Each row was made from one path, in order. Every step used is in the known rows, and no mark comes twice. Write each row's path.
Known rows
vumep/leta/bidula/katad/nikis/kupa/kovelu: [0 17 -3 7 7 2 0 -2 -11 -13 11 -10 5 -34 -8 -7 -9 24 0 37 -2 -7 3 -5 -19 12 5 -12 -3 -8 -27 -1 -2 1 11 -19 8 -11 35 2 -8 -3 20 -7 14 -7 -15 10 -16 9 -18 -24 11 -12 -9 11 3 -38 -19 25]
basem/vumep/leta: [-6 -8 -22 -12 -2 8 6 -2 -9 -2 11 -14 1 -3 -12 -8 -5 7 -5 15 -15 -2 16 -12 9 8 6 1 -13 -1 -20 -14 -1 -2 -3 -9 26 -7 -9 1 -3 -11 -9 15 21 12 4 -23 26 12 -17 18 -7 -2 -16 1 0 -29 -6 -15]
vumep/leta/bidula: [-3 8 -6 -1 21 9 6 -7 -6 -4 13 -3 3 5 -5 -3 -1 13 -22 28 -24 -5 0 -16 8 8 2 -14 -6 -2 -21 -10 4 -6 16 -8 9 -1 49 2 -5 -9 3 6 15 13 -1 -13 -11 17 -27 1 -8 -2 -11 -3 -9 -44 -11 1]
katad/nikis: [-6 5 -21 10 3 6 0 -5 -2 8 18 -6 0 -5 8 -7 -4 4 -24 30 -13 4 4 -5 3 10 1 -19 -7 4 -6 -9 3 8 -7 -14 31 -13 -1 2 -4 -8 -26 -4 25 10 -5 -10 1 4 -28 -1 -2 -12 3 2 14 -14 -13 2]
nikis/basem/vumep/kupa: [7 -10 -41 -6 0 9 -2 8 -3 -2 17 -13 -1 -6 1 5 5 2 2 -40 -13 -9 11 -17 7 13 8 19 -16 1 -10 -14 -5 3 4 -16 28 -15 -28 -3 0 -5 -10 4 0 5 -2 -27 46 5 -1 17 -15 0 22 -2 20 33 -12 -16]
bidula/leta: [4 11 -15 5 3 7 1 -5 7 5 19 1 -6 19 22 0 -16 10 -31 22 -22 -18 6 -22 16 4 3 -27 -7 2 -2 -8 7 -3 3 -10 23 -5 5 1 -5 -2 3 -1 26 15 -6 -10 -6 8 -35 6 -4 -4 1 4 15 -10 -11 -5]
nikis/katad: [-3 1 -23 0 17 10 3 -22 8 7 15 4 -2 2 4 1 -5 1 -17 43 -5 2 -8 -16 7 12 3 -37 -9 5 -8 6 0 8 -5 -5 21 -4 -13 1 -2 -6 -18 5 19 10 -7 -17 4 3 -12 5 -4 0 9 -2 20 -11 1 2]
vumep/leta/bidula/katad/nikis/basem: [-6 9 4 5 8 3 -5 -3 -6 -1 4 -13 5 -38 -10 -8 5 17 -13 -17 1 -9 5 -1 -12 6 5 8 -8 -3 -17 -5 -1 1 6 -10 12 -10 47 5 -5 -8 13 -15 27 1 -6 -6 -12 11 -27 -22 -11 -11 -20 -18 -25 -40 -16 28]
basem/vumep/leta/bidula: [-3 0 -8 -9 17 10 5 -3 -10 -8 9 -16 2 -2 -10 -4 -1 10 -8 17 -20 -7 22 -12 11 7 5 6 -12 -4 -22 -13 -2 -8 18 -7 22 -6 30 0 -5 -9 4 12 17 12 2 -18 19 17 -26 9 -10 -1 -9 1 -3 -38 -12 -12]
katad/nikis/kupa: [0 1 -25 6 -2 5 0 -3 0 3 17 -7 -1 -6 5 -5 -12 3 -24 36 -13 5 -4 -4 0 13 3 -26 -7 -2 -6 -9 -2 9 -10 -26 32 -18 -12 1 -5 -11 -18 -8 16 3 -10 -10 2 2 -20 -2 10 -9 5 13 24 0 -15 -6]
bidula/katad/nikis/basem/vumep/kupa/kovelu: [4 5 -32 5 -11 3 -11 8 -12 -7 19 -19 2 -40 0 -3 2 12 19 -39 9 -9 16 -8 -18 13 9 29 -9 -1 -17 -3 -7 5 2 -12 23 -21 -28 -4 -3 3 -5 -8 8 -10 -9 -8 41 1 -3 -6 -11 -13 19 -1 19 24 -16 17]
nikis/basem/vumep/leta/bidula: [-4 -3 -9 -8 24 9 2 5 -6 -8 5 -16 3 -4 -13 -3 1 8 -6 -31 -19 -10 16 -8 9 8 7 24 -15 -4 -22 -14 -6 -5 20 -15 25 -6 20 2 -3 -9 10 7 23 4 0 -23 24 13 -14 8 -13 0 -10 -10 -12 -30 -14 -6]
katad/nikis/basem/vumep: [-8 -6 -21 0 3 5 -4 4 -2 4 17 -18 -1 -15 -1 -8 -2 -2 -8 -29 -7 4 19 1 4 8 5 22 -13 2 -9 -11 -4 9 -3 -16 45 -18 -29 0 -2 -8 -18 -4 26 1 -4 -21 37 2 -17 8 -8 -9 4 -5 9 2 -16 -5]
nikis/basem/vumep/kupa/kovelu: [7 0 -43 -3 6 13 -2 10 -6 -9 19 -8 1 0 3 4 1 7 16 -40 -12 -9 8 -23 0 16 9 25 -10 1 -19 -11 -8 1 11 -20 23 -13 -37 -4 -1 1 -5 5 0 -4 -1 -20 47 3 10 17 -13 -3 30 3 29 29 -14 -6]
basem/nikis/kupa/vumep/leta: [2 -21 -28 -7 1 12 14 5 -2 6 7 4 0 8 -12 -2 -4 8 20 16 -22 -2 -2 -11 10 14 7 -11 -12 -7 -6 -16 -8 -1 -5 -28 12 -2 -1 1 -5 -15 0 23 -11 9 -4 -22 6 8 4 -3 5 -2 -8 10 7 -10 -11 29]
leta/bidula/katad/nikis/kupa: [7 12 -1 8 6 -6 -4 -5 -3 -6 16 -15 -1 -31 3 -1 -1 14 -25 38 -5 -13 7 -2 -13 7 3 -20 -6 -5 -6 -2 2 -1 4 -15 12 -13 29 1 -8 -7 4 -18 14 2 -16 5 -16 6 -30 -23 7 -10 6 12 12 -12 -22 13]
katad/nikis/basem: [-7 1 -21 8 10 6 -3 0 2 9 16 -5 0 -11 4 -7 -2 3 -21 -19 -8 8 0 -2 1 14 2 -1 -8 3 -5 -9 -1 9 -6 -22 34 -14 -11 2 -3 -9 -19 -8 24 3 -4 -15 6 2 -16 -2 -5 -11 3 -9 6 -6 -15 7]
kupa/vumep/leta/bidula: [-3 -6 -16 2 33 17 7 0 -9 -1 8 -1 4 10 -4 0 4 15 5 20 -23 -5 -1 -12 16 9 1 -3 -5 -3 -4 -9 -1 -7 17 -16 -3 -2 45 2 -5 -11 4 7 -3 19 -3 -14 -26 13 -18 -12 -8 -5 -6 0 -11 -44 -13 7]
leta/bidula/katad/nikis/basem/vumep/kupa: [9 2 -14 2 2 1 -12 5 -9 -7 11 -25 1 -47 1 2 10 9 -1 -36 1 -18 23 -3 -11 7 8 32 -13 -2 -10 -4 -2 0 15 -9 24 -21 14 -3 -4 -3 3 -16 4 -1 -12 -13 30 6 -18 -10 -18 -10 14 -5 8 14 -21 12]
leta/bidula/katad/nikis/kupa/vumep/basem: [9 -6 0 -2 -5 4 4 7 -10 -3 -1 -12 0 -32 5 6 -2 16 8 -9 -2 -17 -1 3 -6 11 4 -9 -4 -9 7 1 -3 2 7 -19 -17 -12 26 1 -8 -6 3 -7 2 7 -12 -3 -24 2 -13 -33 9 -18 13 7 -3 12 -20 28]
katad/nikis/basem/vumep/leta: [-13 -9 -19 -5 5 11 -1 3 -10 3 8 -17 3 -18 -15 -14 -8 5 -3 -27 -8 9 17 5 3 11 8 24 -14 -2 -18 -14 -7 7 -4 -19 44 -18 -17 2 -1 -11 -9 6 31 2 2 -27 35 7 -17 13 -9 -9 -22 -9 -11 -23 -13 -3]
nikis/basem/vumep/leta: [-6 -10 -20 -11 6 8 3 3 -6 0 10 -14 1 -6 -14 -7 -2 7 0 -33 -15 1 14 -8 9 10 7 17 -15 -2 -20 -16 -6 1 -3 -18 30 -8 -18 3 -2 -11 -2 10 23 5 5 -27 34 10 -6 17 -11 0 -15 -10 -9 -17 -10 -12]
leta/bidula/katad/nikis/kupa/vumep: [7 -1 -8 11 16 -1 -2 0 -6 -1 7 -12 0 -30 6 1 5 16 1 28 -4 -12 6 3 -7 5 2 -10 -6 -6 9 0 -3 -2 4 -21 -1 -14 28 0 -7 -9 5 -13 -2 7 -19 4 -31 2 -18 -36 7 -13 12 15 10 -9 -21 18]

Write each row's path
[-5 4 3 -4 2 1 -4 -4 -14 -9 6 -25 4 -39 -14 -9 1 15 -8 23 1 -8 31 2 -10 2 4 11 -11 -4 -19 -5 2 -2 6 2 22 -13 35 3 -6 -7 9 -2 23 7 -7 -7 14 14 -33 -13 -7 -12 -22 -2 -14 -46 -16 12]  basem/vumep/leta/bidula/katad/nikis
[9 -18 -25 -6 -6 13 13 8 -4 2 4 2 -2 6 6 7 -7 9 15 -16 -18 -9 -15 -11 11 18 5 -22 -7 -6 8 -9 -5 2 -3 -33 -13 -4 -19 0 -4 -10 -14 13 -3 13 -1 -18 -10 -1 6 -2 9 -8 20 10 12 29 -12 0]  nikis/kupa/vumep/basem
[5 -5 -9 -11 -17 10 14 3 3 7 10 3 -4 4 5 1 3 -1 -9 -23 -20 -10 -1 -23 3 12 9 -17 -12 1 -9 -12 4 3 3 -10 6 0 -4 0 -3 -5 -23 22 17 9 6 -26 30 10 -14 10 -4 -4 13 -10 7 17 -9 32]  vumep/basem/nikis
[0 -7 -9 -14 -11 16 13 -13 9 10 9 8 -4 0 0 1 -2 -6 -1 -3 -9 -4 -5 -20 3 12 10 -29 -14 3 -11 3 -1 9 3 -4 12 -1 -9 0 -2 -3 -20 25 14 4 2 -31 36 5 -3 9 -3 -1 10 -13 16 15 1 42]  vumep/basem/nikis/katad
[4 -13 -22 -5 -4 15 12 5 -6 6 5 1 -1 10 10 6 1 9 9 -24 -14 -6 -8 -15 12 11 2 -15 -4 -1 9 -7 0 1 0 -19 -15 -2 -5 1 -3 -8 -20 14 5 19 1 -19 -9 3 -5 -4 -1 -9 14 -2 3 15 -8 6]  kupa/vumep/basem
[8 -12 -12 -1 -24 5 4 5 -8 3 1 -10 1 -32 2 3 -5 14 17 -12 3 -9 -5 3 -6 11 5 -17 -4 -7 11 -2 -3 7 -13 -25 -13 -13 -11 1 -5 -9 -10 -2 6 8 -9 -8 -14 -1 -7 -25 12 -17 5 8 2 22 -15 23]  bidula/katad/nikis/kupa/vumep/basem
[-6 -4 -4 6 19 4 -3 2 -11 1 -1 -12 7 -35 -8 -5 9 22 11 -22 2 -5 1 6 -6 6 2 18 -6 -5 -2 -3 -4 -1 8 -16 1 -11 45 4 -6 -10 14 -13 8 7 -10 -6 -26 8 -17 -32 -11 -15 -16 -14 -26 -38 -18 35]  kupa/vumep/leta/bidula/katad/nikis/basem
[-2 13 4 8 14 -4 -8 -2 2 1 11 -14 0 -37 5 -2 10 13 -20 -17 0 -12 7 -2 -13 5 2 4 -8 -1 -6 -3 2 1 6 -8 13 -12 34 2 -6 -5 4 -20 27 1 -12 -1 -12 5 -31 -25 -8 -11 3 -11 -6 -16 -21 26]  leta/bidula/katad/nikis/basem
[-10 -6 -8 -6 -19 1 -6 1 -11 1 3 -23 3 -43 -16 -13 -1 12 3 -29 8 -1 21 6 -10 8 8 19 -14 -2 -17 -7 -2 6 -14 -9 29 -16 -9 3 -3 -10 2 -5 30 0 -3 -17 26 8 -18 -4 -8 -10 -28 -11 -17 -21 -13 10]  bidula/katad/nikis/basem/vumep/leta
[-1 3 0 -6 -2 1 -3 -2 -13 -12 6 -26 2 -42 -15 -9 -8 15 -6 27 -1 -10 21 5 -12 6 7 6 -11 -8 -19 -6 -4 -1 3 -13 24 -17 24 2 -6 -10 15 -5 13 0 -9 -7 16 11 -25 -12 6 -8 -17 11 -4 -31 -19 4]  basem/vumep/leta/bidula/katad/nikis/kupa
[2 -8 -37 0 -5 11 -7 6 -7 1 16 -17 1 -20 2 -2 -1 0 -1 -36 -7 1 13 -4 1 14 11 27 -13 1 -12 -12 -6 8 3 -18 44 -22 -25 -3 -1 -6 -17 -3 7 0 -2 -26 48 4 -10 11 -13 -9 17 -4 19 29 -14 -8]  katad/nikis/basem/vumep/kupa
[-6 13 7 3 6 1 -3 -9 -11 -3 6 -14 4 -31 -7 -7 5 18 -18 33 -2 -8 8 -3 -13 6 3 -9 -5 -2 -15 -4 5 0 6 -4 8 -9 54 5 -7 -8 7 -11 27 8 -7 -1 -18 15 -39 -22 -6 -12 -23 -5 -17 -50 -15 23]  vumep/leta/bidula/katad/nikis
[-1 1 5 -8 10 0 -2 2 -6 -9 2 -21 2 -33 -15 -3 7 17 0 -34 -4 -18 23 -8 -4 3 6 25 -14 -5 -20 -9 -1 -7 10 -5 8 -5 26 3 -4 -8 20 0 23 4 -3 -12 16 13 -15 -6 -13 0 -15 -12 -20 -31 -17 8]  nikis/basem/vumep/leta/bidula/katad
[6 -6 -7 0 11 2 5 1 -9 -6 2 -9 4 -17 -8 3 3 24 10 24 -9 -16 -3 -8 -4 8 3 -11 -5 -10 -4 -6 -3 -7 6 -19 -15 -4 41 2 -8 -12 20 -2 -5 12 -12 1 -34 10 -10 -28 4 -4 -9 11 -8 -28 -16 12]  nikis/kupa/vumep/leta/bidula/katad
[6 -19 -17 -11 -8 14 15 8 0 11 6 4 -4 11 6 4 5 2 18 -27 -19 -10 -2 -17 13 12 6 -5 -10 -2 7 -11 -1 1 2 -19 -9 0 -4 -1 -3 -8 -21 25 -5 14 5 -25 13 6 0 -1 -5 -7 18 -7 6 18 -9 40]  kupa/vumep/basem/nikis
[-2 5 6 3 7 -4 -9 4 -4 -5 9 -28 -1 -44 -1 -5 11 11 -9 -28 3 -15 29 4 -8 2 3 27 -13 -3 -8 -4 -1 2 9 -6 25 -17 14 0 -5 -5 5 -15 24 0 -12 -6 19 4 -24 -14 -11 -9 5 -7 -2 -10 -21 13]  leta/bidula/katad/nikis/basem/vumep
[7 14 4 5 9 -6 -1 -7 2 -3 15 -10 -2 -19 9 4 12 15 -22 24 -7 -20 8 -19 -5 0 -1 -19 -6 -1 -8 -2 8 -7 8 2 -3 -3 41 1 -7 -5 1 -13 20 12 -11 2 -17 10 -33 -18 -7 -2 12 -1 3 -19 -16 14]  leta/bidula/katad
[-2 -11 -21 2 -6 3 0 0 -12 3 3 -8 4 -30 -11 -7 -8 20 15 25 3 0 -1 5 -6 12 5 -14 -5 -7 -1 -4 -5 7 -19 -24 4 -13 6 4 -6 -14 2 -5 1 9 -12 -4 -21 4 -11 -24 10 -14 -20 11 -7 -20 -15 17]  bidula/katad/nikis/kupa/vumep/leta
[-4 -9 -19 4 30 15 4 0 -13 -4 2 -6 5 -7 -6 -3 -11 13 4 30 -20 3 -4 5 6 13 5 -6 -6 -8 -4 -9 -9 2 12 -33 15 -11 38 3 -6 -14 6 0 -5 8 -10 -11 -26 9 -15 -17 6 -13 -9 12 -1 -33 -16 8]  katad/nikis/kupa/vumep/leta/bidula
[-2 -8 -23 -4 6 4 1 5 1 2 16 -14 -3 -2 -2 -3 4 0 -6 -34 -9 -5 17 -10 11 7 4 14 -15 0 -8 -14 -4 1 -3 -16 31 -8 -27 -2 -2 -9 -13 5 22 4 -1 -22 34 2 -9 15 -10 0 7 -5 12 7 -13 -13]  nikis/basem/vumep
[2 -16 -24 -1 -8 15 8 8 -5 3 4 -3 0 -7 6 1 -14 6 11 -9 -11 2 -11 2 7 16 6 -15 -4 -4 10 -6 -7 8 -6 -37 2 -10 -14 1 -5 -10 -20 6 1 9 -5 -18 -8 -1 -2 -11 14 -16 11 11 10 23 -15 9]  katad/nikis/kupa/vumep/basem
[11 -9 -12 -12 -23 9 15 6 4 2 10 4 -5 1 3 2 -6 -1 -8 -17 -20 -8 -6 -19 2 15 11 -23 -14 -4 -11 -14 -2 3 0 -24 7 -3 -13 0 -5 -9 -15 21 5 2 2 -22 29 6 -4 11 10 -2 15 2 18 32 -12 28]  vumep/basem/nikis/kupa
[-5 -1 -3 3 15 6 -1 -3 -15 1 2 -12 6 -28 -6 -5 5 22 8 25 -2 -7 5 3 -5 5 -1 1 -3 -4 -2 -1 1 -1 6 -10 -1 -9 52 3 -6 -9 7 -8 4 14 -9 -2 -32 12 -28 -34 -7 -16 -15 -2 -20 -47 -15 30]  kupa/vumep/leta/bidula/katad/nikis
[9 1 -17 -10 -20 11 16 8 1 -4 13 7 -4 4 3 2 -8 4 8 -17 -19 -11 -8 -24 -5 19 10 -18 -9 -5 -17 -11 -5 0 9 -26 3 1 -22 -2 -6 -1 -9 25 4 -6 2 -14 31 4 9 8 12 -4 24 7 29 28 -13 36]  vumep/basem/nikis/kupa/kovelu
